In the rows, zero is written as 128.
Known rows, with every step that occurs
zite > zodot > sesal: [143  99 182 156 175 135 148 120 128 114 138 149 123 113 138 168 110 143
 143 100 155 164 154 121 114 139  94 146  91 148 150  86 141 175  87 120
 123 171]
zite > zodot > nuti: [114  98 163 162 191 139 110 143 136  93 152 184 139 109  99 157 123 166
 135 110 145 149 168 124 123 134 112 130  99 132 151 102 169 128  84 130
 145 159]
tolov > tafa > nuti: [118 109 162  95 120 129 183 157 105 163 129 136  92  99 113 103 128 162
  97 107 170 130 153 105 127 148  67 175  62 134 172 128 102 151 115  99
 101 100]
giput > tafa > nuti > zodot: [139  92 219  91 144 103 131 114  96 143 126 121 167 132 110 140 156 127
  84 130 114 133 128 139 132 131  95 170  79 113 144 161 150 163  78 123
  81 199]
zite > zodot > tolov > tafa: [102  92 150 123 158 169 159 162 121 125 133 164 115  83 161 142 132 138
 134  89 130 146 149 113 115 171  71 160 100 116 161  72 136 157  99 118
 126 110]
fide > zite: [135 115 179 140 109 149 128 102 119 104 148 152 119 112 116 126 117 155
 136 108 193 131 140 112  92 151 101 148 111 156 132 116 124 139 116 111
 120 146]
fide > netub: [127 102 167 157  87 148 127  93 104  95 114 141  95 106 126 107  94 151
 147 108 200 111 151 113  81 155 106 138 131 142 102 139 119 136 103 116
 150 151]
zite > zodot > sesal > tafa > nuti > zuvok: [187 105 198 106 147  62 151 102 121 104 130 124 165 141 129 149 150 110
 138 132 163 133 117 112 163 113  98 103  86 141 120 133  92 191  34 121
 107 203]
zodot > nuti > zuvok > sesal: [131  98 143 194 124 130  58  91 143 111 177 171 112 114  85 114 114 140
 165 155 117 120 103 132 129 104 133 129 135 111  88 139 201 109  63 155
 168 119]
tafa > giput > zuvok > nuti > zodot > tolov: [118  74 145 172 132 182  70 104  79 113  91 152 148 170 203 116 144 103
 143 129  65 131 157 171 101 143  66 107 122  99 124 126 191 119 130 143
 162 142]
nuti > zodot > tolov > tafa > giput: [134 100 149 133 146 162 106 166  91 145 132 131 132 165 174 124 151 121
 122 130  81 125 154 128 126 105  36 151 109  80 164 122 135 111 131  99
 109  85]
tolov > tafa > nuti > zodot > sesal: [146 104 201 113 126 123 178 181 116 167 151 116 120 126 146 122 143 111
 114 103 112 129 142 121 119 127  61 156  67 111 172 139 135 137  99 115
  97 126]
zuvok > sesal > tafa: [ 97 117 121 147 136 149  87  63 129 120 161 195 115 118 105 114  85 171
 153 161 163 145 109 112 156 130 114 147 125 145 134 137 165 175 110 153
 109 131]
sesal > tafa > giput > zuvok > nuti: [110  94  91 160 120 177  85  72  79 108  97 169 125 161 166 101 103 151
 150 151 155 140 174 133 143 140  72  94 116 124 137 144 157 170 152 143
 159 148]
giput > zodot: [120 110 174 151 142 173 131 114  94 144  98 135 118 105 128 197 119 155
 125 117 133 124 126 148 101 118 107 160 119 159 167 117 181 164 117 134
 133 138]
tolov > tafa > giput > zuvok: [111  89 115 132 110 182 139 127  56 159  91 122  87 132 158  89 105 135
 123 114 149 115 188 125 105 162  38 164  86 104 169 118 126 132 180  95
 157  94]
zodot > netub: [126 118 175 176 140 156 113 100 135 134 158 129 113 110 130 146  94 125
 158 138 165 165 157 142 111 123 116 115 118 153 136 111 135 135  92 115
 104 156]
zite > zodot > nopa: [117  99 176 159 177 134 163 135 135 113 140 153 144  96 110 162 117 176
 148  80 179 181 140 136 127 127 122 169  98 139 138  65 144 168 103 117
 115 164]
zodot > giput > tafa > nuti: [160 128 183 138 143 126 178 101  96 135 136 111 166 130  84 166 138 120
  79 157 125 149 163 159 116 138 103 161 110 135 152 120 138 151 123  93
  84 186]
zodot > nuti > zuvok > tolov > tafa > giput: [146 128  91 165 107 155  99 165 123 124 139 158 104 164 121 111 145 113
 147 136 137 115 162 105 127  85  81 126 126  93  83 135 168  90 111 126
 148  52]
zite > zodot: [113  90 180 125 179 129 123 109 109 109 125 165 109 102 117 154 111 181
 122  97 168 150 148 118 119 149  92 172  82 148 138  94 134 184  97 117
 128 157]
tolov > tafa > giput > zuvok > nuti: [ 88  84  89 150  98 211 125 125  67 153 103 157  72 123 182  77 103 148
 140 112 150 132 191 141 116 163  38 148  91 102 146 115 154 149 183 128
 187  84]
zite > zodot > tolov > tafa > nuti > zuvok: [148  89 189  81 133 101 172 157 104 129 114 126 133  97 150 121 176 108
 115  96 127 113 119 124 135 155  68 155  80 113 123  98  92 158  53 106
 127 123]
tolov > tafa > giput > zuvok > nuti > zodot: [ 87  72 129 144 111 196  95 137  62 153 111 153  85 141 197  78 122 131
 140 102 104 119 176 155 120 151  27 152  89  77 133 134 180 148 179 145
 184 100]
nuti > zuvok > sesal > tafa: [130 107 142 149 108 117  64  48 125 106 158 164 112 126 108 113 101 145
 172 166 149 121  80 109 156 104 113 134 135 121  82 150 160 184  70 156
 132 136]
zuvok > tolov > tafa: [ 86 122 115 139 107 181 149 148 129 137 132 178  74 101 133 120 111 143
 133  93 171 141 142  82  99 151  85 174 105 141 113 106 176 151 124 133
 106  63]
tafa > giput > zodot > netub: [140 136 157 162 148 179 114 106  87 170 106 114 132 143 157 184 119 114
 141 156 141 142 174 202 134  95  93 138 141 160 170 111 134 129 151 105
 135 139]
zodot > giput: [145 124 171 196 154 150 133 106 115 113 150 134 120 135  98 177  98 150
 121 141 123 144 164 135  93 118 100 144 131 142 139  98 157 137 134 100
 112 144]
tolov > tafa > giput > zodot: [121 121 124 123 131 190 147 153  65 182  93 131  93 127 152 159 125 155
 118 123 137 113 168 154 132 106  45 188 113 128 193 114 140 151 182 105
 148  75]
fide > nopa: [123 119 160 126 155 157 134 122 145 133 164 177 138  97  93 164 115 206
 125 115 193 172 140 106 106  92  85 165  90 146 143 100 129 157 104 101
  72 140]
nuti > zuvok > sesal > tafa > giput > zodot: [148 123 123 134 121 142  65  54  78 140 109 150 128 157 134 152 128 140
 156 181 126 103  96 169 182  72  93 152 157 133 116 152 160 176 133 148
 160 119]
tafa > nuti > zodot: [136  97 224  99 151  89 126 126 105 139 124 132 137 138 109 127 145 156
  89 117 122 121 129 134 123 119  89 162  70 138 141 154 131 148  84 113
  92 159]
zuvok > tolov > tafa > giput > zodot > nopa: [108 151  92 162 115 208 186 178 104 176  98 152 126 127 154 169 143 130
 145  98 163 149 148 167 133 100  92 192 142 143 151  80 182 129 191 127
 122  50]
sesal > tafa > nuti > zuvok > tolov: [156 131 157 109  99  78 123  90 126  98 106 156 144 150 106 127 152 117
 128 146 176 118  98  93 146 112 118 114 110 156  67 160 136 172  47 138
  80 141]
zodot > sesal > tafa > giput > zuvok > tolov: [144 128  88 174 111 168 126  87 102 110  84 156 159 187 175 130 108  80
 152 148 156 147 172 115 117 141  90  88 131 149 127 130 169 135 141 132
 107 139]

Rows
[118  85 127 167 131 177  61  93  83  96 100 161 177 188 209 114 144  99
 154 152  78 131 154 152 135 131  69  72 139  89 131 146 190 137 125 161
 139 156] -> sesal > tafa > giput > zuvok > nuti > zodot > tolov
[152 129 157 173 135 173 146 114 120 130 119 131 160 129 155 210 114 116
 160 143 131 138 128 131 127  98 114  99 142 160 190 129 187 171 101 151
 106 168] -> giput > zodot > sesal > tafa
[129 114 185 166 191 136 141 107 106 104 144 152 125 121 108 182 110 157
 115 116 134 152 167 148 110 141  94 166 115 150 131  70 145 166 136 104
 131 163] -> zite > zodot > giput
[145  96 170 101 103  97 115  55 100 149 137 135 131 107  91 106 139 121
 113 159 138 122  85 151 150 143 113 184 102 120  88 151 145 181  63 133
 125 163] -> giput > tafa > nuti > zuvok > sesal
[ 99  87  84 164 103 221 127 137  78 139  98 155 104 130 208  92 123 112
 145 120 110 136 180 150 104 171  45 120 117  95 157 100 163 120 162 125
 173  79] -> zodot > tolov > tafa > giput > zuvok > nuti
[101  85 184 166 147 156  73 114 126 115 153 172  98 126 143 132 118 165
 143 109 113 146 130 133 113 116  89 140 103 114 105 137 198 173  94 166
 140 146] -> zuvok > nuti > zodot
[143 124 112 132  93 148 111 128  99 136 111 146  73 156 140 106 136 124
 136 122 161 115 141  98 126 102  57 164 114 112  70 126 131 146 120 111
 135  50] -> nuti > zuvok > tolov > tafa > giput
[170 125 148 167 148 173 142 122  88 160  94 115 138 160 156 200 123 129
 132 146 120 138 161 167 116  87  77 145 124 155 189 112 151 139 147 106
 132 132] -> tafa > giput > zodot > sesal
[ 91  99 173 138 115 114 143  91 109 149 137 157 186 123 129  82 136 113
 149 129 133 136  93 174 158 148 132 149 108 121 136 140 185 136 128 160
 107 175] -> giput > zuvok > sesal > tafa > nuti > zodot > nopa
[116  94 179 172 167 154 149  91  75 108 107 138 132 110 136 160 107 120
 121 102 124 133 175 165  87 186  92 153 111 143 134  70 164 154 156 113
 162 183] -> zite > zodot > giput > zuvok
[119 136 132 146 124 205 146 148  81 193 122 117 105 120 175 162 123 107
 146 139 146 132 185 189 141 107  64 155 130 136 187 104 127 128 178 105
 145  95] -> tolov > tafa > giput > zodot > netub
[134 111 112 141 136 179 136 154  98 141 122 135 117 149 159 123 132 138
 126 138 124 138 171 117 120 121  46 146 115 106 177 107 111 116 136  83
 108  70] -> zodot > tolov > tafa > giput
[119  90 111 146 111 196 146 139  68 147  84 122 129 135 190 106 125 100
 129 121 114 123 175 132  96 170  43 133 112  99 177 106 132 103 159  91
 143  92] -> zodot > tolov > tafa > giput > zuvok
[163 136 123 179 125 156  82 133 104 122  91 151 147 171 123 185 166 105
 138 148 109 104 138 161 123  70 119 121 158 141  88 135 211  96 107 142
 165  98] -> tafa > giput > zodot > nuti > zuvok > tolov
[170 110 185 105 114  66 120  89 113 109 121 118 145 146  97 125 144 140
 126 153 167 111 107  97 155  98 103 105  98 135 114 168 100 174  44 119
  91 170] -> sesal > tafa > nuti > zuvok
[ 94 119 121 195 123 173 109  42  96 113 144 166 135 126 123 122  82 112
 153 166 120 130 137 158 119 166 115 135 155 138 130 114 200 144 169 149
 146 153] -> zodot > giput > zuvok > sesal > tafa
[160 106 118 173 123 156 121  86  83 119  99 115 160 177 167 129  98 105
 154 158 142 139 176 118 123 128  72  84 117 127 175 139 133 138 137 112
 120 167] -> zodot > sesal > tafa > giput > zuvok
[136 130 195 155 157 142 154 106 107  90 162 159 139 110 114 160 132 141
 124 102 168 140 167 154  99 166  97 165 124 160 125  69 123 151 154 104
 140 175] -> fide > zite > zodot > giput
[116  81 148 137 121 180 116 151  61 148  95 116 139 154 200 107 144  85
 128 112  70 107 165 143 101 154  38 138 108  74 164 124 159  99 151 111
 141 101] -> nuti > zodot > tolov > tafa > giput > zuvok
[154 120 149 176 137 143 130 106 141 107 153 140 144 143 132 160  95 130
 162 147 154 159 142  85 122 102 106  86 122 140 167 133 147 164  81 132
  83 167] -> zodot > sesal > tafa
[142 102 181  96 131 116 160 103 101 143 117 123 153 113  95 140 139 143
  85 135 158 144 142 128 128 147 103 164  83 135 157 141 125 168  85 107
  82 183] -> giput > tafa > nuti
[ 72 103 112 146  82 197 155 133  97 141  95 163  84  89 162  99 107 107
 139  80 161 123 150 103  76 201  82 158 103 134 112 104 199 139 146 143
 139  80] -> giput > zuvok > tolov > tafa
[132 109 126 185 123 124  52  82 150  91 185 180 136 131  90 114 112 135
 184 180 129 121  98 114 158  89 139  93 149 104  97 161 197 127  57 169
 146 138] -> zodot > nuti > zuvok > sesal > tafa
[121 123 196 152 125 124 152 107  85 125  93 141 158 153 131 138 153  74
  89 114  92 114 147 170  81 171 104 152 111 155  90 120 201 110 145 129
 112 156] -> tafa > nuti > zodot > giput > zuvok > tolov
[ 98 120 174  90 116 126 156 168 115 155 124 168 106 119 133 106 159 125
  95  92 138 119 130 111 121 145  75 187  78 136 113 137 163 141 113 133
  90  85] -> zuvok > tolov > tafa > nuti > zodot
[119  90 156 166 160 119  65  94 138 101 169 193 116  98  95 121 123 146
 161 131 128 129 110 146 147 125 125 152 121 113  83 112 188 139  64 156
 188 140] -> zite > zodot > nuti > zuvok > sesal
[ 92  94 179 193 134 163  91  64  85 136 143 151 125 126 136 125 103 102
 135 135  66 120 129 191  94 165  98 172 137 120 107 114 229 122 172 150
 168 151] -> nuti > zodot > giput > zuvok > sesal
[132  92 137 150 132 153 111  85  61 137  76 123 119 153 142 117 103 145
 120 131 144 124 175 140 100 149  67 145  96 131 154 124 128 133 156  92
 146 139] -> tafa > giput > zuvok
[115 144 177 128 126 133 174 170 114 149 143 155 119 137 126 130 154 100
  88 111 105 120 150 141 110 134  78 183 107 133 108 115 174 124 151 121
  91  89] -> zuvok > tolov > tafa > nuti > zodot > giput
[145 123 132 170 169 173 103 148  95 139 108 147 155 156 117 189 136 152
 123 153 111 122 178 169 126  79 102 130 136 140 191 132 181  94 143 116
 153 121] -> tafa > giput > zodot > nuti
[138 108 227 112 137 115 134 111 114 159 150 106 175 124 129 140 154  77
 111 145 121 153 148 175 138 131 111 138  98 117 138 152 141 144  74 123
  78 216] -> giput > tafa > nuti > zodot > netub
[143 108 204 176 155 147 117 103  98 119 163 112 160 143 113 189 129 106
 107 139  72 141 147 154 103 108  96 157 136  91 126 127 201 152 125 126
 101 196] -> nuti > zodot > giput > tafa
[151 121 142 151 157 180 119 124  82 142  76 127 160 157 162 199 149 128
 119 150  97 125 148 174 115 104  86 142 144 149 182 108 151 124 135 102
 123 117] -> tafa > giput > zodot > tolov
[146 117 126 177 136 155  60  99  97 144 127 157 133 149 113 156 141 132
 152 179  95 100 119 194 156  71 112 151 153 125 122 142 199 104 125 143
 198 102] -> tafa > giput > zodot > nuti > zuvok > sesal
[ 80  82 136 158 117 168 100  56  93 142 116 168  96  92 130  94  80 141
 144 125 142 130 123 150  97 193 108 174 106 144 125 115 192 148 138 144
 162 130] -> giput > zuvok > sesal
[155 119  97 175 132 122  34  77 123 101 168 175 142 183  96 102 124 145
 169 202 130 119 128 130 183  64 108 105 148  99 107 163 159 117  95 139
 152 122] -> zodot > nuti > zuvok > sesal > tafa > giput
[108 121 139 103 133 108 123  72 123 135 146 188 132 120  93  94 114 170
 123 169 172 137 112 126 173 139 112 161 100 162 150 151 128 170 103 135
  92 136] -> zuvok > sesal > tafa > nuti
[ 95 104 135 163 106 171 125  91 103 116  80 164 113 114 142 125 105 114
 135  98 155 133 140 115  71 188 114 143 111 161  93 111 199 141 122 145
 127 128] -> giput > zuvok > tolov
[148 130 118 170 115 146 103  79 101 148 124 140 162 156 131 160 134 132
 183 167 144 132  86 186 191  53 121 155 170 124 120 124 167 158 136 146
 144 122] -> nuti > zuvok > sesal > tafa > giput > zodot > nopa
[ 93 102 135 108 111 125 132  54  91 140 109 174 141 110 122  77 110 135
 126 154 162 122 118 143 148 187 110 144  97 158 149 147 149 159 127 142
 125 155] -> giput > zuvok > sesal > tafa > nuti
[115 104 138 151 122 182 150 159 124 131 140 139 110 103 156 138 124 128
 136 113 123 140 139  98  96 145  78 138 116 111 168 100 149 133 103 112
 104  87] -> zodot > tolov > tafa
[118 119  91 145 113 162 104  76  84 106  70 168 147 175 151 116 113 117
 137 145 168 129 162 111 124 147  89 115 125 148 116 136 161 146 152 130
 114 128] -> sesal > tafa > giput > zuvok > tolov
